What can hang from each mark
bibefeg: fivib vele vini
geta: mulo
vadi: fivib
kisof: mulo teve
fivib: bibefeg mulo vadi
mulo: fivib geta kisof rabav vini
vini: mulo rabav
foza: tano
teve: mulo
tano: foza mulo
rabav: mulo teve vini
vele: bibefeg situdu
situdu: vele

Known rows, with every way that one mark hangs from another
geta[mulo[fivib kisof rabav[teve] vini]]: [-14 -19  -3 -17  22  19   1  -6 -15   0 -29  -7   7 -18  13 -16  -5   6
  15 -14  17   8   2  18  43 -16 -23  13   1 -20 -11  27   8   4]
geta[mulo[kisof rabav[teve] vini]]: [ -7 -13  -2 -13  24  20  10 -11 -15  -4 -21 -11   5 -14   8  -9  -3   8
  11 -17  20  12   4  10  29 -19 -23   6   0 -17  -4  28   5   7]
tano[mulo]: [ -2 -13 -14  -8  30 -10  22 -21  -3  -1  -9 -23  -3 -12   2  -4  -1  15
   3 -24  18  16   9   7   2 -11 -13   6  -4   2  16  22   0   3]
kisof[mulo[fivib geta vini[rabav[teve]]]]: [-11 -22 -18 -18  19  24   5 -22 -22  -2 -18 -22   4 -27   7 -15   2  -7
  26 -24  29  11   8  21  28 -25 -31  20   3 -18   8  23   3   6]
tano[mulo[rabav]]: [ -4 -14 -11 -16  32  -4  15 -18  -2  -4  -9 -17  -4 -11   7  -7  -8  14
   4 -29  19  16   6  13   6 -11 -17   2 -12  -3   2  24   3   3]
foza[tano[mulo[kisof vini]]]: [ -7 -11 -14 -17  35  11  11 -13 -19   5 -20 -20   3 -22   3  -2  -2  14
  20 -25  16  14  -3  13  25 -15 -12   4   1  -9  23  38  -3   6]
rabav[vini[mulo[fivib[bibefeg vadi] geta kisof]]]: [-21  -7   1 -13  29  -4 -21 -26 -44  16 -15 -23   7 -40   8 -13  18  -1
  28 -23  11  12   3  30  48 -17 -21  39 -13 -22   3  17   0  -7]
foza[tano[mulo[fivib[bibefeg] geta kisof vini]]]: [-13 -15  -7 -29  24  15 -17  -8 -29  18 -25 -21   4 -36   6 -17   6   5
  30 -20  12  10 -10  28  56 -14 -14  21  -4 -17  24  30  -2  -4]
vini[mulo]: [ -8 -12 -10  -4  29 -16  18 -28 -18  -6  -4 -27  -2 -22  10  -8   4   7
   5 -23  27  19  15   1   3 -17 -14  11  -9  -4   9  15  -4   6]
situdu[vele[bibefeg[vini[mulo[kisof]]]]]: [-15  -7 -13  -2  44 -24   6 -18 -21   4 -14 -27   1 -24   3 -29  21  18
   5 -29  24   9   7  14  24 -34 -21  -2  -4  -4  -5  24 -10  -3]
situdu[vele]: [ -2 -11 -16   8  22 -20  16 -26 -13   1 -11 -24  -4 -10   6  -9   5  14
 -10 -29  25  12  20   4  10 -17 -17   6  -9  -3  22  20   0  -5]
geta[mulo[fivib[bibefeg vadi] vini[rabav[teve]]]]: [-15 -18 -16 -28  24  -2 -15 -21 -28  10 -18 -20   4 -33  17  -7  15 -12
   3 -30  19   9   8  15  46 -19 -20  18  -5 -19  -3  17   5   1]
teve[mulo]: [ -2  -8 -13   0  22 -17   5 -22  -7  -1   0 -32  -8 -13  13  -3   7  19
   2 -27  23  11  12  -6   9  -9 -11  11 -14  -1  20  19   4  -3]
mulo[geta kisof rabav]: [ -4 -11   6 -11  25  12  -5 -17 -23   2 -11 -19   3 -19   5 -11  -3  12
  15 -19  20  17   9  20  22 -11 -29  10 -17 -19   1  23   5  -1]
situdu[vele[bibefeg[vini]]]: [ -7 -12 -14   5  34 -18   1 -20 -13   6  -7 -26  -5 -16   4 -26  20  27
 -15 -33  26   8  14  15  18 -29 -21  -8  -5   4   4  19  -5  -3]
vini[mulo[fivib[vadi] kisof rabav]]: [-21 -11  -7 -21  43 -12 -10 -20 -28   7 -19 -18   7 -33  17  -6   0  -4
  21 -23  17   9   7  25  37 -13 -21  14 -21 -24 -18  22   5  -3]
vele[bibefeg[vini] situdu]: [ -6 -17  -3  -8  42  -2   0 -18 -12  14  -5 -31  -6 -22   6 -27  18  30
 -10 -29  25  11  16  27  17 -24 -25 -10  -2   2   0  11  -5  10]
rabav[mulo[fivib[bibefeg[vele] vadi] kisof] vini]: [-26   3  -9  -1  30   4 -21 -14 -28   7 -15 -19  11 -19   8  -6  14  19
  17 -28  21  11   0  23  48 -32 -18  23  -8  -5  -2  30   3 -10]
kisof[mulo[rabav[teve]]]: [ -1 -13 -11  -8  26  21  25 -30 -10 -12  -5 -18   2 -15   5  -8  -3   5
   8 -24  30   8   6   4   6 -27 -25  11 -14  -9  -1  21   2   8]
teve[mulo[fivib geta rabav]]: [ -8 -16  -5 -13  16  -6 -21 -14 -12   7  -9 -24  -7 -22  17 -16  -4  15
  15 -29  21  10   8  17  33  -4 -17  20 -20 -13   5  15  10  -9]
kisof[mulo[geta]]: [  0 -15  -6  -4  16   3  15 -31 -19   1  -2 -29  -2 -20  -3  -9   7  10
  10 -15  31  14  22  10  11 -16 -23  18  -8  -8  22  17  -1   2]
geta[mulo[vini]]: [ -7 -18  -7  -6  15  -9   9 -18 -14   2 -11 -20  -4 -12   8  -6   5  15
  -6 -16  25  15  25   5  20 -10 -14   6   7  -7  17  19   3   6]
fivib[bibefeg[vele vini] mulo[geta rabav[teve]] vadi]: [ -9   1 -12 -22  47   5 -18 -12 -33  24   5 -26  -4 -38   0 -17  17   5
   8 -29  24  18   8  14  53 -40 -26   3 -17 -13 -14  27   2 -13]
teve[mulo[geta kisof rabav vini]]: [ -6  -8  -4 -15  23   8 -18  -6 -16   7 -12 -24  -3 -18  14  -9   0  12
  25 -26  20  10   5  19  36 -10 -24  10 -10 -20  12  28  10  -5]
teve[mulo[fivib geta kisof rabav]]: [-10 -11  -2 -15  20   1 -22  -9 -15   7 -15 -22  -2 -23  15 -15  -3  14
  26 -22  16   8   3  20  39  -4 -20  20 -20 -20   1  24  10 -12]
fivib[mulo vadi]: [ -3  -5 -12  -6  40 -21   1 -27 -21  18   2 -27  -3 -27   7  14  12   4
  -3 -25  17  11  18   4  24 -13 -13   8 -15 -10  10  20   2  -2]
foza[tano[mulo]]: [ -1 -15 -15 -12  29  -2  18 -26 -14   1  -8 -23  -2 -23   1  -1  -3  18
   5 -30  20  19   5   2   8 -13  -5   9 -10   0  21  27  -3   5]
kisof[teve[mulo[fivib geta vini[rabav]]]]: [ -9 -18 -19 -24  20  -5 -22 -12 -24   8 -17 -32  -4 -26  22 -17   7  -8
  17 -24  28  14  11  11  35  -6 -19  21  -9 -14  13  22  11  -6]
situdu[vele[bibefeg[fivib vini[mulo[geta] rabav]]]]: [-15 -13 -24 -11  48 -26 -18 -17 -30   2   1 -31  -6 -34   3 -43  24  14
   2 -48  27  28  20  20  20 -33 -28  -4  -6  -2 -10  20  -6  -4]
vadi[fivib[mulo[kisof[teve]]]]: [ -6  -4  -6  -3  32 -14  12 -24 -22  12 -12 -24   3 -26  10  -8  15  -6
   7 -12  18   2  10  -2  33  -7 -16  27 -16 -12   0  29   2 -10]
vadi[fivib[bibefeg[vini]]]: [-18  -9  -7  -4  25 -14  -2 -25 -17   8  -2 -28   1 -21   9 -29  23  15
  -6 -27  23   5  15   5  30 -20 -25  19 -13  -1  -2  20  -1 -10]
kisof[mulo[fivib[vadi] geta vini[rabav]] teve]: [-12 -20 -21 -31  29   4 -14 -27 -38  15 -18 -29   4 -34  11  -9  13 -22
  17 -16  32  10  22  26  41 -15 -28  22  -9 -23   5  22   9  -1]
tano[foza mulo[fivib]]: [-10 -16 -24 -16  37 -11  18 -15  -1  -9 -18 -16  -3 -18   7 -15  -3   7
  11 -27  15   8   3  20  15  -7 -18  15  -2  -1  13  25   0  -5]
vele[bibefeg situdu]: [  1 -18   1  -5  32  -1   4 -24 -11   9  -6 -28  -8 -24  10 -16  14  21
  -9 -27  24   9  11  28  13 -14 -21  -1  -7  -2  11   6  -4  12]

Rows
[ -3   1   1  -5  40  22  -7 -23 -34  16  -7 -13   4 -30   1   6   3   6
  24 -33   8  13  -2  22  34 -23 -26  25 -16 -25  -6  28   6   0]  fivib[mulo[geta kisof rabav[teve vini]] vadi]
[-10 -20 -13 -16  16 -12   4 -19 -17  -7 -12 -21  -4 -16  12  -6   3   7
  -2 -27  27  19  26   4  16 -11 -19   2   3 -11   6  24   2   8]  geta[mulo[vini[rabav]]]
[ -5  -4 -12  -6  56 -19 -19 -19 -22  17  13 -27  -7 -34  10  -3  29  12
  -9 -33  12  13  12  19  35 -15 -16  -3 -13  -2   0  17   2   0]  vele[bibefeg[fivib[mulo vadi]]]
[-17 -15 -15 -16  22  -6 -17  -6  -5   4 -14 -20  -7 -14  27 -14  -2  13
  11 -32  23   3   5  17  38  -8 -16   9 -10 -13   6  22  12  -4]  teve[mulo[fivib rabav vini]]
[ -7  -8  -5 -11  39  11  19 -22 -19 -11 -14 -17   6 -24   9 -10  -6   0
  22 -24  21  15  -6   7  12 -25 -24  11 -15 -15 -13  24   0   7]  vini[mulo[kisof rabav[teve]]]
[ -9 -16  -5 -14  11   1  -6 -26 -23   8  -7 -28  -1 -29   6 -21  17   2
  13 -12  26   5  13  17  37 -16 -22  27 -13 -13  16  12  -2  -5]  kisof[mulo[fivib[bibefeg] geta]]
[-20 -13 -15 -23  39  -6 -20  -7 -25  29 -19 -31  -4 -31  15 -20  20   3
   1 -25  25   7  20  42  60 -21 -23   2  -1 -15  13  18   7  -6]  mulo[fivib[bibefeg[vele[situdu]] vadi] vini]
[-21 -13 -16 -24  51   4 -10 -20 -40  11 -20 -27  12 -43   3 -17   8  -8
  33 -28  18  20   6  19  34 -32 -32  17 -10 -21 -22  27   2  -3]  bibefeg[vini[mulo[fivib[vadi] geta kisof] rabav[teve]]]
[-19 -25 -13 -19  14 -13  -5 -13 -17  -2 -21 -17  -2 -20  17 -12   1   5
   2 -23  25  14  22  11  30  -7 -18   8   4 -15   1  22   5   4]  geta[mulo[fivib vini[rabav]]]
[-13 -12 -15  -7  42  -5  10  -8 -14  12  -9 -33  -6 -16  -1 -28  10  29
  -6 -23  32  21  31  16  19 -29 -24 -14   3  -1   2  26   1   0]  bibefeg[vele[situdu] vini]
[-15 -12 -11 -23  34  17 -20 -17 -23  13 -16 -16   4 -27  22 -10   9  -9
   6 -30  18   3  -5  30  51 -23 -26  14 -14 -18  -4  16  10   0]  mulo[fivib[bibefeg vadi] rabav[teve] vini]
[ -7  -7   0 -16  32   9 -12  -6 -23  15 -10 -17  -2 -22  10  -3   0   5
  23 -21  18  13   6  22  42 -14 -26   6  -6 -24   4  29   4   0]  fivib[mulo[geta kisof rabav vini]]
[-14  -4 -20 -25  35 -17 -36  -9 -34  31  -6 -41  -4 -35  10 -32  31   3
   6 -16  28  14  18  12  61 -24 -16  16 -17  -6   2  24  11 -27]  kisof[teve[mulo[fivib[bibefeg[vele vini] vadi] geta]]]
[-16 -12  -5 -17  39   0 -15 -16 -23  10 -20 -16   7 -24  15  -3   1   4
  12 -22  14   7   8  27  40 -10 -24   9 -22 -22 -13  26  10  -6]  mulo[fivib[vadi] kisof rabav]
[-18 -10 -25 -20  58 -19 -21 -20 -40   8   6 -33   1 -38   2 -22  17   3
  11 -40  24  36  30  14  19 -26 -29   2 -10  -9 -14  24   4  -2]  bibefeg[fivib[vadi] vini[mulo[geta] rabav]]
[ -7  -9  -9 -11  31  -7   4 -15 -17  10  -7 -33  -9 -22   6 -22  16  15
  -6 -23  29  15  21  18  28 -22 -21   0  -8  -5  15  16  -1  -2]  fivib[bibefeg[vele[situdu]]]
[-21  -9 -31 -19  67 -14 -17  -6 -28  13  -1 -35  -5 -28   2 -26  20  18
  -6 -41  26  31  41  24  27 -30 -32 -22  -5  -4 -15  33   9  -3]  bibefeg[fivib[vadi] vele[situdu] vini[rabav]]
[-19 -16 -31 -36  38  -9  -4  -9  -8  -9 -20 -18  -4 -25  18 -18   6 -10
  17 -39  17   7  -3  27  32 -12 -25  11   1 -10   9  29  -1  -3]  tano[foza mulo[fivib[bibefeg] vini[rabav]]]
[-10 -15 -32 -26  43  -6  16 -13  -6 -17 -15 -18  -6 -17   9  -7  -3  -2
  13 -42  21  14   6  19   5 -12 -26   1   4  -6  14  33  -1   4]  tano[foza mulo[vini[rabav]]]
[ -9 -10 -17 -13  37   3  18 -20  -5 -19 -10  -8  -6 -10   6 -12  -9  17
  10 -43  15  12   1  23   2 -12 -22  14  -6  -5   4  30   1   1]  tano[foza mulo[rabav[vini]]]
[-13 -11 -26 -19  60  -1 -10 -22 -39   6   4 -31   5 -39  -1 -21  16  -2
  15 -42  22  35  19  11  17 -35 -32   8  -9  -7 -16  23   4   2]  bibefeg[fivib[vadi] vini[mulo[geta] rabav[teve]]]
[-18   2 -36 -15  70  -9  -7  -8 -29   9   7 -28  -3 -31   0 -13  20   7
   3 -40  22  29  22   1  32 -38 -26 -14  -6  -3 -22  41   8  -8]  bibefeg[fivib[mulo vadi] vele vini[rabav[teve]]]
[-23  -8 -17 -22  32  -6 -19 -17 -33  22  -5 -33   0 -35  -2 -30  27   9
  11 -14  31  10  25  26  57 -33 -26  10  -7 -11   1  25   3 -17]  kisof[mulo[fivib[bibefeg[vele vini] vadi] geta]]
[ -6 -17 -26 -28  37   1   8 -14 -13  -9 -14 -20  -6 -23   3 -12  -4  -3
  21 -40  21  19   7  27  12 -11 -30   9   5 -10  19  30  -1   1]  tano[foza mulo[geta vini[rabav]]]
[  6 -14 -16 -20  38  19  21 -20  -5 -12 -11 -12  -3 -21  -3 -15 -13   3
  18 -35  17  17  -7  23   8 -17 -28  18  -9  -7   8  23   1   1]  tano[foza mulo[geta rabav[teve]]]
[-19 -14  -6 -22  26 -14  -9 -20 -20  -1 -10 -20  -1 -29  22 -22   5  -3
  10 -26  24  10   2  15  32 -16 -17  18 -22 -14 -11  11  -2  -2]  vini[mulo[fivib[bibefeg] rabav]]
[-21  -8 -13 -26  45 -13  -3  -9 -22   9  -6 -31  -7 -29   8 -39  12  14
   4 -31  35  20  21  20  32 -36 -24  -8 -10  -9 -17  19  -4  -1]  fivib[bibefeg[vele[situdu] vini[mulo[rabav]]]]
[ -8 -13  -4 -25  24   8 -11 -16 -28  15 -19 -23   5 -38   1 -16   6   8
  27 -18  11  12  -8  20  45 -12 -12  26 -15 -14  18  27  -5  -7]  foza[tano[mulo[fivib[bibefeg] geta kisof]]]
[ -9 -18 -23 -25  33   1   8 -19 -19  -4 -13 -22  -3 -25   8  -1  -5   8
  12 -40  23  19   4   9  12 -15 -13   1  -3  -8  17  34  -2  10]  foza[tano[mulo[vini[rabav]]]]
[ -9  -3 -13 -25  41   6 -30 -21 -41  13  -7 -35  17 -29   4  -9  19  -6
  14 -24  30  23   7   6  32 -35 -29  19 -21  -6 -13  27   0  -6]  fivib[bibefeg[vini[rabav[mulo[geta kisof[teve]]]]] vadi]
[ -1  -5  -8   8  29  24  18 -21  -9 -10 -12 -20  15  -8   3   4  -3  14
  16 -22  25  16  -8  -3   5 -32 -20  17  -7   4   6  25  -1   8]  rabav[mulo[kisof] teve]
[-21 -15  -5 -16  30  12 -10  -3 -16   3 -26 -12   5 -14  20 -14  -4   7
  17 -19  18   6   3  28  41 -11 -26   5  -6 -20  -5  29   9   0]  mulo[fivib kisof rabav vini]
[-16 -16 -11 -38  38   2 -32 -17 -33  27  -9 -22   2 -42   4 -22   6  11
  14 -34  15  14   1  29  53 -22 -17  16 -23 -14  -6  24   1  -9]  foza[tano[mulo[fivib[bibefeg[vini] vadi] geta rabav]]]
[ -2  -1   1 -10  31  14 -16 -30 -34  19   5 -17  -2 -35   6   1  13   1
  11 -38  12  11  -3  19  38 -25 -23  30 -21 -19  -1  16   3  -2]  fivib[bibefeg mulo[geta rabav[teve vini]] vadi]
[-16  -2   2 -16  30  -6 -22 -14 -26  20  -4 -22   1 -33   7 -28  18   8
  17 -26  16   4   7  15  56 -20 -30  23 -21 -21 -18  28  -2 -17]  vadi[fivib[bibefeg[vini] mulo[geta kisof rabav]]]
[  1 -17  -2  -8  18   8  17 -25 -11  -8  -9 -13   0 -15   6  -9  -5  12
  -5 -22  24  16  12  -1  11 -17 -17  11 -10  -8  -5  17   4   7]  geta[mulo[rabav[teve]]]
[-14 -10  -6  -6  24 -14   5 -21 -14  13  -8 -31  -7 -27   8 -30  19  12
  -5 -29  28   6  21  22  37 -17 -24  17 -10  -7  10  17   0  -9]  vadi[fivib[bibefeg[vele[situdu]]]]
